Each row was made from one path, in order. Every step used is in the known rows, and no mark comes twice. Write each row's path.
Known rows
k > y: [ 2.10  0.97 -2.35 -0.75 -0.58  1.14 -0.90  0.88 -1.96  0.30 -0.43  0.04
 -1.81  0.26 -1.43  0.65 -0.76 -0.62  0.63 -0.11 -1.09 -1.60]
y > t: [-0.11 -0.28 -2.48 -0.95 -0.17  0.23 -0.81  0.30 -2.00 -1.56 -1.70  0.46
 -1.18 -1.01 -0.37  0.36  2.62 -0.77  0.42  0.48 -1.53 -1.28]
t > j > b > y > c: [-1.23  0.60 -0.97 -0.66 -0.81 -0.09 -1.06  0.79 -3.45 -2.06 -1.25 -1.07
 -0.55 -0.24 -0.63  0.45  1.80  0.63  1.02 -0.28 -0.68  0.92]
t > j > b > y > k: [ 1.55  1.25 -2.40 -0.20 -0.67  0.77 -1.45  1.29 -2.57 -2.24 -1.44 -0.82
 -0.67  0.36 -0.23  0.51  2.83  0.01  1.02 -0.74 -0.54  2.51]
s > k > y > t: [ 1.19  0.02 -3.83 -0.36 -0.43  1.88 -0.77  1.04 -3.07 -0.67 -2.92  0.80
 -1.45 -0.69 -0.86  0.61  3.71 -0.63  0.35  0.19 -1.38 -1.79]
c > y > t: [ 1.00  0.31 -2.96 -0.78 -0.26  0.86 -1.52  0.29 -2.75 -0.34 -1.38  1.08
 -1.28 -0.50 -0.18  0.16  3.42 -0.45 -0.02  0.25 -1.33 -1.36]
j > c > y > k > s: [ 1.67  0.41 -2.57  0.00 -0.50  3.13 -2.10  1.59 -3.48 -0.65 -3.70 -1.01
 -1.27  0.45 -1.04  1.42  2.56 -0.16  0.61  0.06 -1.05  2.57]
c > y > t > j > b: [ 0.38  0.97 -2.84 -1.02 -0.71  0.37 -2.16  0.68 -3.73 -0.90 -2.23  0.62
 -0.74  0.62 -0.12  0.74 -0.35 -0.49  0.37 -0.13 -1.44 -0.98]
t > j: [-0.48  1.07  0.45 -1.08 -0.38 -1.09 -1.29 -0.39 -2.11 -1.29  0.51 -0.85
 -1.90 -0.19 -0.71  0.53 -1.98 -0.68  0.47 -0.79 -1.24 -0.87]
y > b: [ 0.09  0.10 -4.79  0.09 -0.73  0.88 -0.88  0.59 -1.47 -1.85 -1.79 -1.16
 -0.96 -0.09 -0.64  0.46  0.70 -0.92  0.70 -0.03 -1.05  0.63]
b > y > t: [-0.26  0.62 -2.03 -0.81 -0.22 -0.35 -0.23  0.27 -2.90 -1.55 -1.11  0.74
 -0.87 -0.90 -0.52  0.18  3.62 -0.65  0.81  0.10 -1.10  0.05]
b > y > t > j > c: [-0.86  0.16 -2.02 -0.49 -0.47 -0.75 -1.68  1.43 -3.06 -2.17 -2.18 -1.73
 -1.42 -0.01 -1.43  0.77 -3.68 -0.32  0.65 -0.41 -1.31  3.06]
k > m: [ 0.49  1.00 -2.75 -0.85 -0.60  0.90 -0.68 -0.29 -1.06 -0.04 -0.90 -0.69
 -1.94 -0.10 -0.48  1.16  0.10 -0.35  0.83  0.81 -1.56  0.42]
y > k: [ 1.79  0.06 -2.14 -0.34 -0.40  1.50 -1.59  1.04 -0.73 -2.08 -1.25 -1.37
 -1.15 -0.23 -0.36  0.39  2.78 -0.16  0.61 -0.22 -0.85  1.27]
c > y > k: [ 2.88  0.66 -2.61 -0.15 -0.50  2.10 -2.30  1.04 -1.51 -0.84 -0.94 -0.72
 -1.28  0.29 -0.14  0.18  3.58  0.16  0.17 -0.47 -0.65  1.24]
b > y > k: [ 1.65  0.96 -1.74 -0.17 -0.46  0.90 -1.03  1.04 -1.63 -2.04 -0.66 -1.08
 -0.86 -0.11 -0.52  0.21  3.76 -0.03  1.00 -0.60 -0.42  2.57]
s > k: [-0.01  0.37  0.37 -0.46 -0.37  3.08 -1.18  0.45 -1.58 -0.09 -1.74 -1.45
 -0.33 -0.29 -1.84 -0.23  3.05 -0.50  0.62 -0.33 -0.66  0.50]
j > t > y: [ 0.42  0.79 -2.32 -1.40 -0.32  0.78 -1.76  0.22 -2.46 -0.55 -0.79 -0.86
  0.26 -0.20 -0.72  0.49 -4.14 -1.58  0.59 -0.40 -1.30  0.57]
s > k > y: [ 2.00  0.90 -1.99 -0.26 -0.65  2.94 -0.97  1.13 -2.45  0.67 -1.67 -0.37
 -1.36  0.21 -1.87  0.43  1.44 -0.48  0.59 -0.38 -0.82 -1.00]
y > k > j > c: [ 0.65  0.08 -4.64 -0.13 -0.45  1.34 -2.15  1.95 -1.93 -1.89 -3.79 -2.93
 -1.62  0.67 -1.56  1.18 -2.81 -0.07  0.70  0.32 -0.83  3.91]
b > y: [-0.01  1.76  0.53 -0.89 -0.35 -0.28 -0.23  0.05 -2.22 -0.61  0.91 -0.48
 -0.53 -0.07 -1.41 -0.16  1.32 -0.50  1.24 -0.49 -0.42  1.56]
t > y: [ 0.20  0.90 -0.98 -1.06 -0.30 -0.34 -1.04 -0.15 -2.10 -0.66  0.08 -1.10
  0.27 -0.50 -0.93  0.49 -2.67 -1.32  0.65 -0.82 -1.05 -0.21]

Which path is each row?
[-0.13  0.69 -2.86 -0.85 -0.40  0.06 -0.59  0.68 -3.42 -1.51 -2.07  1.00
 -0.38 -0.45 -0.41  0.33  3.26 -0.59  0.90  0.27 -1.16  0.07]	j > b > y > t
[ 1.15  0.42 -2.92 -0.40 -0.40  2.71 -1.66  1.11 -3.56 -1.25 -3.69 -0.90
 -0.62 -0.07 -0.68  1.64  1.41 -0.94  0.86 -0.01 -1.27  1.82]	j > t > y > k > s
[ 0.82 -0.06 -3.58 -0.57 -0.33  0.97 -1.93  1.06 -2.96 -0.64 -2.35  0.29
 -1.24 -0.24 -0.61  0.31  1.41 -0.28 -0.01  0.30 -1.38  0.43]	j > c > y > t
[ 0.10  0.41 -5.43  0.16 -0.75  0.26 -0.87  0.43 -2.33 -1.92 -1.78 -1.30
 -0.13 -0.28 -0.44  0.75 -1.03 -1.36  0.69 -0.63 -1.05  0.69]	t > y > b
[ 0.32  0.60 -7.45 -0.01 -0.74  1.04 -1.37  0.59 -2.90 -1.79 -2.96 -1.22
 -0.45  0.13 -0.24  1.05 -2.15 -1.54  0.65 -0.18 -1.12  1.13]	k > j > t > y > b
[ 0.26  0.75 -2.25 -0.49 -0.48 -0.16 -1.09  0.28 -3.64 -1.34 -1.54  0.33
 -2.24 -0.50 -0.49  0.91  0.63 -0.65  0.25 -0.71 -1.48 -1.90]	s > k > y > t > j
[ 1.02  0.94 -2.08 -0.19 -0.55  2.47 -1.15  1.31 -3.82 -1.26 -3.51 -0.55
 -0.67  0.32 -0.94  1.43  3.88 -0.39  1.24  0.06 -0.89  2.35]	j > b > y > k > s
[-1.01  0.39 -1.14 -0.69 -0.78  0.48 -0.98  0.94 -2.99 -1.84 -1.45 -1.10
 -0.22 -0.26 -0.77  0.29  2.43  0.63  1.08  0.01 -0.62  1.07]	j > b > y > c
[ 0.16  1.24 -2.95 -0.40 -0.27  2.36 -1.11  0.07 -2.48 -0.17 -2.91 -1.53
 -1.54  0.29 -1.47  0.74  2.09 -0.54  0.65  0.22 -0.46  0.02]	s > k > j
[-1.14  0.33 -0.33 -0.64 -0.60  0.06 -0.64  0.52 -2.52 -1.86 -0.49 -1.34
 -0.71 -0.72 -0.89  0.16  2.74  0.58  1.00 -0.16 -0.55  0.99]	b > y > c
[ 1.99  0.27 -3.70 -0.52 -0.43  1.66 -2.10  1.15 -1.83 -2.01 -1.86 -1.33
 -0.28 -0.20 -0.05  0.67 -0.07 -0.79  0.55 -0.52 -1.02  1.89]	j > t > y > k
[-0.18  0.67 -2.61 -1.11 -0.67  0.07 -1.83  0.68 -3.35 -1.49 -2.41  0.28
 -0.69  0.35 -0.24  0.85 -0.74 -0.63  0.59  0.01 -1.54 -0.94]	y > t > j > b
[ 0.48  1.21 -3.86 -1.27 -0.29  0.79 -1.75  0.08 -2.95 -0.51 -1.64 -0.94
 -0.25  0.07 -0.63  0.92 -4.19 -1.58  0.59 -0.17 -1.14  0.47]	k > j > t > y
[ 1.33  1.66 -4.44 -0.17 -0.33  0.82 -1.00  0.48 -2.50 -1.53 -2.15 -1.26
 -1.89  0.43 -0.52  1.06  2.54 -0.23  0.91  0.04 -0.28  1.53]	b > y > k > j
[ 1.04  0.47 -2.22 -0.21 -0.40  2.16 -1.31  0.92 -3.39 -1.31 -3.22 -1.01
 -0.61 -0.20 -0.78  1.65  2.14 -0.81  0.89 -0.21 -1.15  1.43]	t > y > k > s
[-0.75  1.16 -0.95 -0.81 -0.32 -1.70 -0.71 -0.24 -3.49 -1.95 -0.29  0.24
 -1.82 -0.63 -0.24  0.61  0.57 -0.65  0.56 -0.76 -1.28 -0.64]	b > y > t > j
[ 1.25  1.16 -5.32 -0.61 -0.68  1.53 -2.01  1.11 -3.07 -1.21 -3.66 -0.84
 -0.35  1.01 -0.33  1.30 -0.23 -0.55  0.83  0.26 -0.84  0.57]	t > y > k > j > b
[ 2.70  0.27 -3.25  0.03 -0.57  2.27 -2.73  1.82 -1.67 -1.13 -1.89 -1.50
 -1.21  0.54 -0.58  0.35  1.61  0.35  0.20 -0.42 -0.70  2.96]	j > c > y > k
[ 2.44  1.11 -4.55 -0.16 -0.74  1.97 -1.57  0.39 -1.45 -0.18 -1.57 -0.56
 -2.18  0.27  0.23  1.24  2.67  0.25  0.47  0.44 -1.29  1.47]	c > y > k > m
[-0.80 -0.09 -3.21 -0.66 -0.59  1.70 -1.74  0.66 -3.26 -1.58 -2.86 -1.87
 -0.27 -0.63 -0.58  0.80 -0.05 -0.10  0.52 -0.06 -0.93  0.51]	s > k > j > t > y > c
[ 1.78  1.03 -2.56 -0.20 -0.64  1.31 -1.38  1.42 -2.18 -1.98 -1.61 -0.84
 -0.34  0.35 -0.40  0.36  3.45  0.02  1.09 -0.45 -0.48  2.70]	j > b > y > k
[ 0.47  0.85 -3.99 -1.11 -0.31  3.42 -2.14  0.61 -2.49 -0.14 -3.29 -1.00
 -1.34  0.56 -1.09  0.52 -0.74 -0.98  0.57  0.78 -0.99  1.06]	s > k > j > t
[ 1.36  0.42 -6.17  0.69 -0.99  2.54 -0.84  1.32 -2.53 -0.97 -2.99 -0.79
 -1.26  0.23 -1.12  0.72  1.82 -0.78  0.64 -0.32 -0.89  0.12]	s > k > y > b
